Each row comes from the steps of one walk. Every step used is in the known rows, and no mark comes twice. Write the walk behind each row, first mark first.
Known rows:
P, D, N, U: [ 0.206 -1.194 -1.042 -0.190 -1.162 -0.434  0.228  5.974 -1.066 -1.014
  0.012 -1.029 -0.071  0.100 -1.881 -2.863  1.408  0.933  0.521 -0.675]
Q, P, D, N, U: [ 0.820 -0.115 -0.684  0.952 -1.467 -0.163  0.049  6.531 -0.938 -0.766
 -0.861 -0.902  0.436 -0.305 -0.933 -2.622  2.250  0.184  0.746 -1.689]
P, N, U: [ 0.418 -0.463 -1.532  0.066 -0.684 -0.169  0.194  3.632 -1.018 -0.111
  0.473 -0.938  0.365  0.484 -1.777 -2.711  1.104  0.265 -0.256 -1.489]
U, D: [-0.004 -0.697  0.676  0.510 -1.117 -0.633 -0.270  1.717 -0.612 -0.136
 -0.879 -0.854  0.355 -0.356 -0.627 -0.926  0.165 -0.181  0.476  0.013]
D, P, N, U: [ 0.565 -0.566 -0.990 -0.403 -0.560  0.132 -0.192  5.514 -0.890  0.830
  0.636 -1.206  0.177 -0.829 -1.950 -3.049  1.287  0.704  0.270 -1.842]
N, P, D, Q, U: [ 0.187  0.111  0.557 -0.895  0.080  0.601  2.165  4.280 -0.899 -1.382
  0.957 -0.483  0.344  0.919 -1.845 -0.562  2.161  0.815  1.065 -2.045]
U, D, P: [ 0.070 -0.787  1.182 -0.192 -0.978 -0.391 -0.738  3.598 -0.501  0.828
 -0.655 -1.223  0.176 -1.687 -0.739 -1.277  0.379  0.261  0.990 -0.428]
U, P, D, N: [ 1.073 -0.188  0.049  1.475 -1.111 -0.549 -0.884  4.073 -0.696 -0.036
  1.149 -1.611 -0.001 -1.184 -0.433 -2.813  2.732  0.312  1.330 -0.987]
P, N, U, D: [ 0.445 -1.198 -0.830  0.565 -1.885 -0.859 -0.015  5.189 -1.596 -0.207
 -0.402 -1.806  0.720  0.134 -2.378 -3.749  1.323  0.061  0.174 -1.468]
N, P: [-0.788  0.163  0.027  1.035  0.742  0.244  0.074  2.520  0.491  0.098
  0.606  0.103  0.283 -0.103 -0.151 -0.068  0.260 -0.427  0.087 -0.489]
N, P, D: [-0.379 -0.331  0.334  0.742  0.148  0.048  0.290  5.531  0.206 -1.295
  0.249 -0.620  0.363 -0.213  0.302 -1.172  0.422  0.269  0.032 -0.975]
U, P, D, Q: [ 0.831  0.008  0.433  0.200 -0.408  0.055  0.124  1.521 -1.334  0.264
  1.210 -1.526  0.440  0.161 -0.875 -2.838  3.156  1.213  1.204 -1.886]
D, N, P: [-0.524  0.208 -0.866  1.482  0.384 -0.343 -0.315  3.585  0.393  0.524
  1.358 -0.166 -0.001 -0.676 -0.706 -0.783  1.509 -0.611  0.948 -0.117]
Q, U: [ 0.599  0.197  0.665 -0.680 -0.367  0.534  1.145  0.167 -0.477 -0.803
 -0.161  0.297 -0.220  0.359 -1.155  1.372  0.192 -0.081  0.221 -0.565]
N, U: [-0.644 -0.771 -0.553 -0.276 -0.038  0.246  0.427  1.793 -0.732  0.006
 -0.483 -0.095  0.091  0.714 -1.680 -1.115  0.046  0.269 -0.368 -0.648]
U, P: [ 0.306  0.254  0.491  1.441 -0.090  0.208 -0.745 -0.311 -0.408  0.959
  0.698 -0.571  0.273 -0.510 -0.341 -1.117  1.274 -0.169  0.430 -0.855]
F, Q: [-0.208  0.986 -0.089  0.201  0.444 -1.044  0.059 -0.854  0.358  0.364
  1.124 -0.646 -0.451  1.086  0.022  0.373  1.620 -0.332  0.162 -1.234]
U, D, Q, N: [ 1.116 -0.458 -0.379 -1.115 -1.397 -0.577  0.957  1.389 -1.536  0.982
  1.489 -0.707  0.291  0.536 -1.566 -1.732  4.040 -0.128  1.258 -1.146]

Write each row's walk:
[ 1.139  1.592 -0.188  1.388 -0.980 -1.591 -0.341  3.922  0.236 -0.509
  0.424 -1.486 -0.096  0.094  0.762 -1.151  3.775 -0.431  1.348 -2.245]
F, Q, P, D, N
[-0.315 -0.468 -0.087  1.296 -0.125  0.534 -0.281  1.369 -1.127  1.014
  0.313 -0.651  0.370  0.205 -2.051 -2.277  1.490  0.112  0.097 -1.434]
N, U, P
[ 0.258  0.352 -1.102 -0.489  0.493  0.349  1.256  2.156 -0.515  1.228
  2.925  0.288  0.193  0.662 -1.134 -0.889  4.129 -0.382  0.846 -1.553]
D, Q, N, P
[ 0.566  0.430  0.238 -1.651 -0.037  0.589  1.854 -1.126 -1.156 -0.139
  0.684  0.182 -0.027  1.113 -2.074  0.621  1.653  0.531  1.017 -1.059]
D, Q, U
[ 0.495  0.393  1.790 -0.724 -0.875 -0.956  0.485  2.897 -0.545  0.235
  0.069 -1.503 -0.412 -0.141 -1.823  0.289  2.046 -0.094  1.473 -2.237]
F, Q, U, D, P
[ 0.049 -0.397 -0.903  1.631 -0.550 -0.024 -0.721  2.600 -1.233  1.420
  0.958 -0.980  0.112 -0.261 -2.620 -2.852  2.488  0.012  1.004 -1.051]
D, N, U, P
[ 0.527 -0.293 -0.059 -1.443 -0.288 -0.206  0.907  1.711 -0.914 -0.703
  0.465 -0.925  0.275  0.620 -0.549 -1.768  1.790  1.411  0.773 -0.954]
P, D, Q
[ 0.791 -0.613  1.864 -0.923 -1.206  0.141  0.445  3.753 -0.976 -0.012
 -0.818 -0.906  0.040 -1.230 -1.780 -0.108  0.494  0.194  1.206 -1.009]
Q, U, D, P
[ 0.832 -0.417 -0.507  0.061 -1.124 -0.784 -0.125  4.344 -0.307 -1.036
  0.494 -1.020 -0.281 -0.599 -0.040 -1.752  1.357  0.610  0.909 -0.050]
P, D, N
[-0.480 -0.525 -0.136  1.943 -0.761 -0.889 -0.562  5.232 -0.227  0.335
  0.443 -0.926  0.422 -0.942 -1.310 -1.713  1.531 -0.816  1.467 -0.083]
U, D, N, P
[-0.401 -0.670 -1.425  0.182 -0.399 -0.210  0.033  2.871 -0.779  0.350
  0.248 -0.392 -0.147  0.202 -2.259 -1.818  1.083  0.140  0.533 -0.169]
D, N, U
[ 1.584  0.582  0.799 -0.331 -1.585 -1.439  0.307  4.843 -0.818  0.177
  0.991 -2.384 -0.201 -0.392 -1.867 -1.198  3.144 -0.159  1.534 -3.074]
F, Q, U, D, P, N
[ 1.702  1.657  0.098  1.354 -0.688 -0.891  0.280  0.849 -0.706  0.351
  2.269 -1.802 -0.158  0.752 -1.545 -0.999  4.149 -0.588  0.951 -3.565]
F, Q, U, P, N
[ 0.176 -0.987  0.331  0.873 -0.751  0.301 -0.106  4.507 -1.360 -0.415
 -0.088 -1.425  0.411  0.122 -1.632 -3.380  1.645  0.854  0.025 -1.973]
N, U, P, D
[ 0.046 -0.485  0.277 -0.557 -0.899 -0.564  0.421  0.417 -1.315  0.538
 -0.075 -1.020  0.558  0.416 -1.578 -1.655  1.755  0.524  1.312 -0.466]
U, D, Q
[ 1.621 -0.349 -0.760 -1.909 -1.005 -0.070  1.457  2.861 -1.159 -0.280
  2.204 -0.582 -0.107  0.741 -0.530 -1.795  4.204  0.835  0.718 -1.640]
P, D, Q, N
[ 0.741 -0.266  0.851  1.150 -0.739 -0.010 -0.555  2.763 -0.691 -0.364
  0.398 -1.339  0.332 -0.624  0.119 -2.177  1.556  0.519  0.397 -1.371]
U, P, D
[ 1.996  0.933 -0.246  0.146 -0.724  0.296  0.880  0.462 -1.827  0.826
  2.226 -1.346  0.488  0.315 -2.424 -1.966  4.091  0.310  1.564 -2.766]
D, Q, U, P, N
[ 1.719  0.785 -0.275  0.950 -1.708 -0.830 -0.037  2.745 -1.396  0.739
 -0.162 -1.703  1.300 -0.249 -0.745 -2.934  3.590 -0.237  1.602 -2.306]
U, D, Q, P, N
[-0.137  0.706  0.413  1.336 -0.655 -1.560  0.639  4.526 -0.282 -0.145
  1.307 -1.354 -0.223  0.518 -2.453 -0.066  3.188 -1.215  1.864 -1.893]
F, Q, U, D, N, P
[ 1.730 -0.350  0.943 -0.440 -1.997 -0.344  0.239  5.452 -1.221 -0.099
 -0.063 -1.720  0.242 -1.509 -1.856 -1.549  1.564  0.172  1.265 -1.831]
Q, U, D, P, N
[-0.615 -1.482  0.137  0.263 -1.249 -0.347  0.152  3.359 -1.336 -0.090
 -1.307 -0.981  0.480  0.434 -2.364 -2.102  0.257  0.093  0.157 -0.579]
N, U, D
[ 0.693  1.482  1.113  1.039 -0.012 -0.376  0.479 -1.020 -0.504  0.482
  1.411 -0.908 -0.365  0.940 -1.481  0.547  3.062 -0.599  0.864 -2.683]
F, Q, U, P
